Each row comes from the steps of one walk. Every step used is in the known rows, and no mark comes twice. Write the walk behind each row, first mark first.
Known rows
bitado-sosot: [  2.6 -28.8  -4.0   0.5  -8.6 -11.6  -3.0 -22.8 -36.2 -15.6   4.2 -28.0
  38.6 -10.0 -19.4 -24.6  12.7 -24.6   6.1  -5.1   7.2 -20.1  -4.2   2.6
  -2.7   2.4]
paba-zite-bitado-sosot: [  1.1   8.8   6.0   7.3 -15.5  10.3   1.0 -28.3  -3.0  -0.6  -5.7  -2.1
  21.7 -27.2 -18.6  -1.9  24.6  -8.7 -21.6  -1.5  19.1 -11.1 -15.4  -2.8
  20.6  -9.0]
sezo-zite: [  2.8 -12.7  20.7  10.9  14.4 -22.0   2.1 -16.7 -30.9  -5.3  19.8 -15.6
  25.1  20.3   1.9  -7.5  15.6 -33.7  24.2  14.2  -7.0 -20.7 -10.3  -7.2
  14.9  11.1]
zite-rofa: [ 13.4 -22.8  22.7   7.4 -20.9 -12.4 -21.8   9.8 -34.9  -7.7  -5.4  -6.0
  26.9  -2.1   0.2 -15.1   2.4 -36.1  34.5  -5.8   1.0 -17.8 -25.0  11.7
   8.0 -10.9]
paba-zite-sezo: [ 12.8  -3.2  37.7  -7.4  -3.4   7.2 -31.6  -6.2  10.9   0.4  -7.7   1.5
   8.5  -0.7  14.2  -5.1  21.6 -20.0  10.4   2.6   0.7  -6.6 -24.6  -9.8
  24.2  -0.7]
zite-paba-sosot-gaku: [ 20.6 -36.5  10.6  -1.3 -14.4  25.4  -3.6 -21.3   5.9 -27.4 -19.4  13.9
  19.4 -18.1 -10.0 -18.8  13.7 -26.6  31.6  -3.8 -19.8  22.2 -10.6   1.8
  10.7 -43.3]
gaku-larov: [  9.3 -49.5  16.7 -12.7  -2.1  -3.4 -24.7 -24.5 -24.5  -0.1 -10.9 -22.6
  31.7  16.8   9.5  -8.5   5.5 -13.4  -2.6   5.8  -0.6 -11.3   9.3   6.3
  22.9   8.5]
bitado-zite-rofa: [  4.0  -0.1  15.2  15.8 -13.8  -3.3  -9.4  -0.7 -39.5   3.7   5.8 -10.8
  28.4  13.0  -3.8 -15.2  12.0 -19.1   4.3  -8.9   9.5 -11.5 -21.4   3.8
   4.8 -10.0]
gaku-sosot-sezo-zite: [  2.8 -28.3  15.9  -6.3  21.4   0.8   0.2 -33.1  19.9   0.0  35.4  -9.8
  22.6  32.2 -17.3 -15.5   7.1 -29.0 -12.2  -2.0   0.9   6.1  -8.3 -10.9
  11.6  -8.3]
bitado-sosot-sezo: [  3.4 -23.4   6.1  -0.5  -8.9   7.9  -8.8 -24.1  -0.7 -15.7  21.5 -17.2
  36.3  -4.5 -16.9 -28.9   9.5 -14.8  -3.2 -14.0   8.4  -1.4 -12.2 -11.0
  12.8   0.3]
sezo-sosot-gaku: [ 10.6 -32.1  16.7  12.9   4.2   4.5  11.6  -9.3  -6.2 -17.4  21.4  -8.8
  23.2  -2.3  -8.7 -21.2   5.3 -49.7  20.5 -13.4 -11.4   8.4  -4.9  -3.6
  27.2 -26.1]
paba-sosot-sezo-larov: [ 11.1 -29.8   8.8  -8.5  21.2  23.4 -30.0 -47.4  34.5 -13.3  35.4 -16.5
  31.6   4.7  -3.2  -9.8  -0.7 -23.5  17.0  -2.3 -37.1  27.1  -8.7 -19.2
   9.7 -19.2]
rofa-zite-sezo-sosot-gaku: [ 10.3 -16.2  68.6   9.7   6.1  12.9   6.1  -5.2  12.3  -9.1  12.0  14.7
   4.3   8.1   7.6 -12.2  -3.5 -50.3  14.0 -26.0  -6.9  13.0 -21.3 -15.9
  19.6 -31.1]
sezo-zite-paba-sosot: [ 22.4 -21.6   0.3  -1.6  14.6  12.0   0.4 -37.1  -8.0 -17.3 -11.0   9.0
  10.9  -1.6 -10.4  -5.0  19.1 -12.3  31.3  12.5  -4.8  -6.7 -28.8   2.8
  11.3 -10.0]
zite-paba-sosot-sezo: [ 21.1 -37.4  10.2 -12.0  -4.0  36.8 -21.6 -28.8  25.1 -19.4 -18.3   7.3
  21.7 -10.0  -3.7 -20.4   6.9  -6.5  21.7  -4.6 -10.6  21.8 -29.4  -1.8
  15.1 -28.3]
sezo-zite-paba: [ 16.7 -15.0  14.2   7.1   6.2  -0.5   4.0 -12.6 -40.6  -6.8  -4.2  -3.3
  19.6   2.5  -1.1  -1.9  16.2 -16.6  25.3   9.2   1.2 -22.3 -31.8   4.6
   6.2   2.7]
paba-zite: [  1.8 -17.8  21.9  -2.9  -5.1 -10.6 -16.4 -24.0  -1.6   5.1  -0.6  -7.7
  25.3   4.5   1.9  -9.8  25.3 -34.7  13.9  11.7 -18.3  -5.3  -5.1  -8.6
  12.2   2.1]
sosot-sezo: [  6.6 -29.4  25.5  -1.1  -8.6   5.2 -19.3 -11.1   1.8  -7.5  12.3 -18.1
  36.0   9.8   8.9 -22.3   3.6 -31.2  13.7  -2.8  -4.4   6.7 -13.4 -11.9
  17.6   0.6]
larov-sezo-zite-rofa: [ 30.5   4.5  16.9  21.0   6.7  -7.6   1.6  -1.1 -28.6  -0.6  37.6 -10.1
  16.3   6.8  -5.1 -17.3  11.8 -22.8  24.3   2.4   9.1 -39.1 -23.7  19.8
  36.9   9.3]
bitado-sosot-gaku-larov-sezo-zite-paba: [ 40.2 -16.3  -2.7   8.4   7.6  35.4  19.6 -33.7  -9.7 -11.7  29.6  -7.6
  13.4  -8.2 -25.1 -18.3  22.9  21.1 -25.8  -7.4  16.3 -21.3   4.1  14.9
  45.8  -3.4]
larov-sezo: [ 21.4 -31.3  15.8   2.3   2.7  -1.6  -3.2  -9.7 -34.4  -2.5  13.6 -38.0
  37.0   1.7  -4.5 -25.9  10.7 -35.7   8.7   2.3  -4.3 -27.1  -3.1  15.6
  17.8   8.3]
paba-zite-bitado-sosot-gaku-larov: [  9.3  -4.7  16.3   5.0 -21.4  28.3   1.7 -38.4  26.9  -2.0   2.9  12.6
  11.3 -17.8 -11.8   0.4  20.6   7.7 -42.8  -4.8  14.6   9.0  17.2  -3.7
  50.4 -18.0]

Write each row's walk
[ 17.5 -45.2   8.0   1.9  10.3  10.8  -1.5 -27.4   2.0 -10.6  14.1  -4.3
  19.2   8.1  -1.4 -13.5   0.3 -24.8  -2.2 -11.5  -8.3  11.5   9.9  -2.5
  44.3 -18.9]
sezo-sosot-gaku-larov
[ 16.6  -9.6  19.2   6.2   7.5  15.5  -2.4 -12.3  -2.3  -6.8  11.1   1.4
  16.8   7.7   5.8  -7.8  11.1  -7.9  17.2  -0.5   5.0  -0.9 -40.1  -7.5
  21.0   2.1]
sosot-sezo-zite-paba
[ 28.1 -39.6  23.9  -1.0  -9.2  17.4  -3.4 -19.1  -3.6  -6.4  22.4 -19.4
  29.0   8.0   2.2 -22.2   8.0 -17.8 -14.7  -0.4  -7.9  -4.6  31.1   8.9
  49.9  -3.3]
sosot-gaku-larov-sezo
[-10.3  -5.5  53.9  15.2 -23.8   6.5  23.7 -20.8  -9.1  -9.7   4.0  13.9
  26.8 -10.1 -15.8  -7.7   6.9 -36.2 -17.1 -17.9   8.9   3.3  -2.3 -12.7
   6.4 -25.9]
rofa-zite-bitado-sosot-gaku
[  2.3   4.5  27.5   4.4 -10.5   3.8  -7.2 -15.9  -3.4   8.3 -14.1   1.3
  20.4  -8.6   1.1   6.4  14.1 -25.9  -5.0   8.4   4.0  -5.2 -15.6  -6.4
  28.7  -5.7]
paba-zite-bitado
[ 20.6  19.1   8.1  37.2   0.1  21.3  39.8 -20.2  -9.6 -13.9  50.7  -7.8
  16.9 -19.7 -23.7 -14.8  17.3  -9.1 -22.4  -4.8  27.3 -22.7  -0.4   5.4
  45.4 -11.4]
larov-sezo-zite-bitado-sosot-gaku
[ 14.3  10.6   8.0  18.2  -8.0   2.2  -7.2 -18.6   8.9 -15.1  45.2   2.6
  16.9   0.0 -13.9 -26.8  11.5  -3.6  12.4 -14.9  22.8 -10.4 -33.1  -4.8
  23.7  -4.3]
bitado-sosot-sezo-zite-rofa
[  2.7  15.3   9.5  31.6  -8.8   9.0  29.5 -18.5 -13.4 -16.9  34.9   5.5
  16.4 -14.1 -20.4  -3.7  15.7 -15.2  -9.6  -4.5  20.6 -10.6  -5.4 -10.8
  29.6 -16.2]
sezo-zite-bitado-sosot-gaku
[  4.9   0.8  26.8   2.4  -1.0  19.0 -15.0  -8.9 -28.8   6.3   2.9 -19.8
  22.2  12.4   9.6 -12.0  10.5  -6.6 -13.7  -5.0  17.9  -9.0 -24.5  -8.2
   8.9  -1.0]
bitado-zite-sezo
[  5.4  -8.7  24.2   9.7  10.3  -3.7  -8.0 -19.2   5.6  -3.3  36.9  -9.8
  21.1  25.0   8.1 -11.5  13.6 -22.2  17.3   8.1   1.4   0.0 -15.2 -16.7
  29.4  12.5]
sosot-sezo-zite
[  6.6 -41.8  40.7 -13.3  -0.4   7.6  -7.8 -36.2  -5.8  -5.7 -41.7  15.8
  21.3   2.2  -8.2 -10.6   7.3 -32.4  27.0  -3.0 -23.7   7.1 -23.4  -1.9
 -17.7 -26.9]
rofa-zite-paba-sosot
[ 28.2   2.6  -8.4  11.7  13.3  22.3  16.5 -41.0 -19.5  -0.4  28.0 -20.9
  15.0  -8.5 -17.1  -2.9   9.8  25.9 -51.2   1.8  38.5 -40.3  -1.4  19.5
  50.8  16.7]
gaku-larov-sezo-zite-bitado-sosot
[ 17.3   5.5  26.8  17.2  -3.3  -3.3 -13.8  -1.0   8.9  -6.8  35.8   5.2
  14.2  15.5   9.8 -12.3   5.7 -20.8  25.6  -6.0   8.9  -4.3 -36.1  -4.9
  35.0  -0.9]
sosot-sezo-zite-rofa
[  3.2 -14.6  71.0  -3.9  16.4   0.4 -25.7 -23.7 -14.3   3.8  15.8 -13.2
  19.1  19.0  14.2  13.1  -6.9 -40.7  11.9  -9.4 -24.8  -8.2 -31.6 -22.0
 -22.2  -4.6]
rofa-zite-sezo-larov
[ 11.3 -11.6  -0.2 -10.3   2.5  48.8  -9.1 -38.4  20.5  -3.4 -10.5   1.5
  23.9   3.0 -11.2 -21.1  13.1  13.3  -7.8  -9.3   3.9  27.9 -24.0  -8.4
  18.8 -28.1]
bitado-zite-paba-sosot-sezo
[ 16.7 -11.1  26.0   1.3  15.5   9.2 -34.0 -11.3 -21.1  -6.6  19.4 -29.1
  22.8   0.8  14.1   7.9  -1.4 -28.6  16.3  -1.9 -16.4 -13.6 -30.4  -9.7
   1.4  -0.3]
zite-sezo-larov
[  1.9  14.4  12.7   3.3 -13.2  24.2  -3.8 -30.5  38.0  -1.6  10.9   7.8
  17.9 -22.9 -12.3  -9.7  16.4   2.8 -30.9  -9.6  25.2   7.2 -19.6  -9.9
  36.5 -12.0]
paba-zite-bitado-sosot-sezo
[  8.9  12.3  27.5  17.4   5.3  15.5   3.7 -13.4   7.1  -1.5  22.8  -1.3
  15.8   7.9  11.4   3.1  -2.0 -14.8  -5.7   4.8  21.2  -4.5 -29.7  -9.8
  42.7   2.4]
sosot-sezo-zite-bitado
[  1.3 -45.1   8.8 -14.6  24.8  12.6 -19.8 -34.1  18.7   5.2  44.2 -24.8
  36.6  18.0 -20.9  -5.6  -7.1 -39.0 -17.2 -13.9 -28.2  15.1  -6.4 -11.9
  -5.4 -20.5]
gaku-sosot-sezo-larov
[  8.7 -17.9  -5.2  -2.4   3.6  29.4  -2.0 -36.0 -18.2  -3.6 -23.4  -1.8
  25.0  -2.3 -18.5 -13.2  18.1   1.0   2.0  -1.2   1.4   8.8 -20.3   3.2
  -5.3 -26.0]
bitado-zite-paba-sosot
[ 20.5 -32.2   1.1 -10.0  16.7  40.7 -27.2 -40.6  26.9 -11.1   8.3  -5.1
  24.1  -9.8  -5.7  -2.7  -1.1  -8.6  21.6  -5.7 -27.2  24.7 -33.5  -8.2
   2.6 -26.1]
zite-paba-sosot-sezo-larov
[ 27.4 -31.0  10.5  -3.5  10.2  29.7  -2.4 -48.9  20.3 -15.8  -2.0  21.4
   3.6   4.4   0.6  -2.5  18.9   9.3   7.2  10.5  -9.8  14.2   2.4   0.8
  35.7 -25.5]
sezo-zite-paba-sosot-gaku-larov
[  5.4  -4.9  13.1  21.7 -26.5  15.2  17.3  -8.2 -17.5 -21.8  10.4  -4.9
  29.3 -26.2 -17.9 -13.0  11.8 -23.0 -13.2 -14.0  17.7  -3.1  -3.9  -2.2
  21.6 -27.7]
zite-bitado-sosot-gaku
[ 32.8 -41.2  -5.8  -5.2  25.2  15.6  -1.0 -33.0 -16.6   1.6  16.3 -31.5
  23.7   7.5  -9.7 -20.8  -0.6 -15.1 -18.2  -5.7   1.0 -21.0   3.9  22.5
  50.4   6.7]
gaku-larov-sezo-sosot
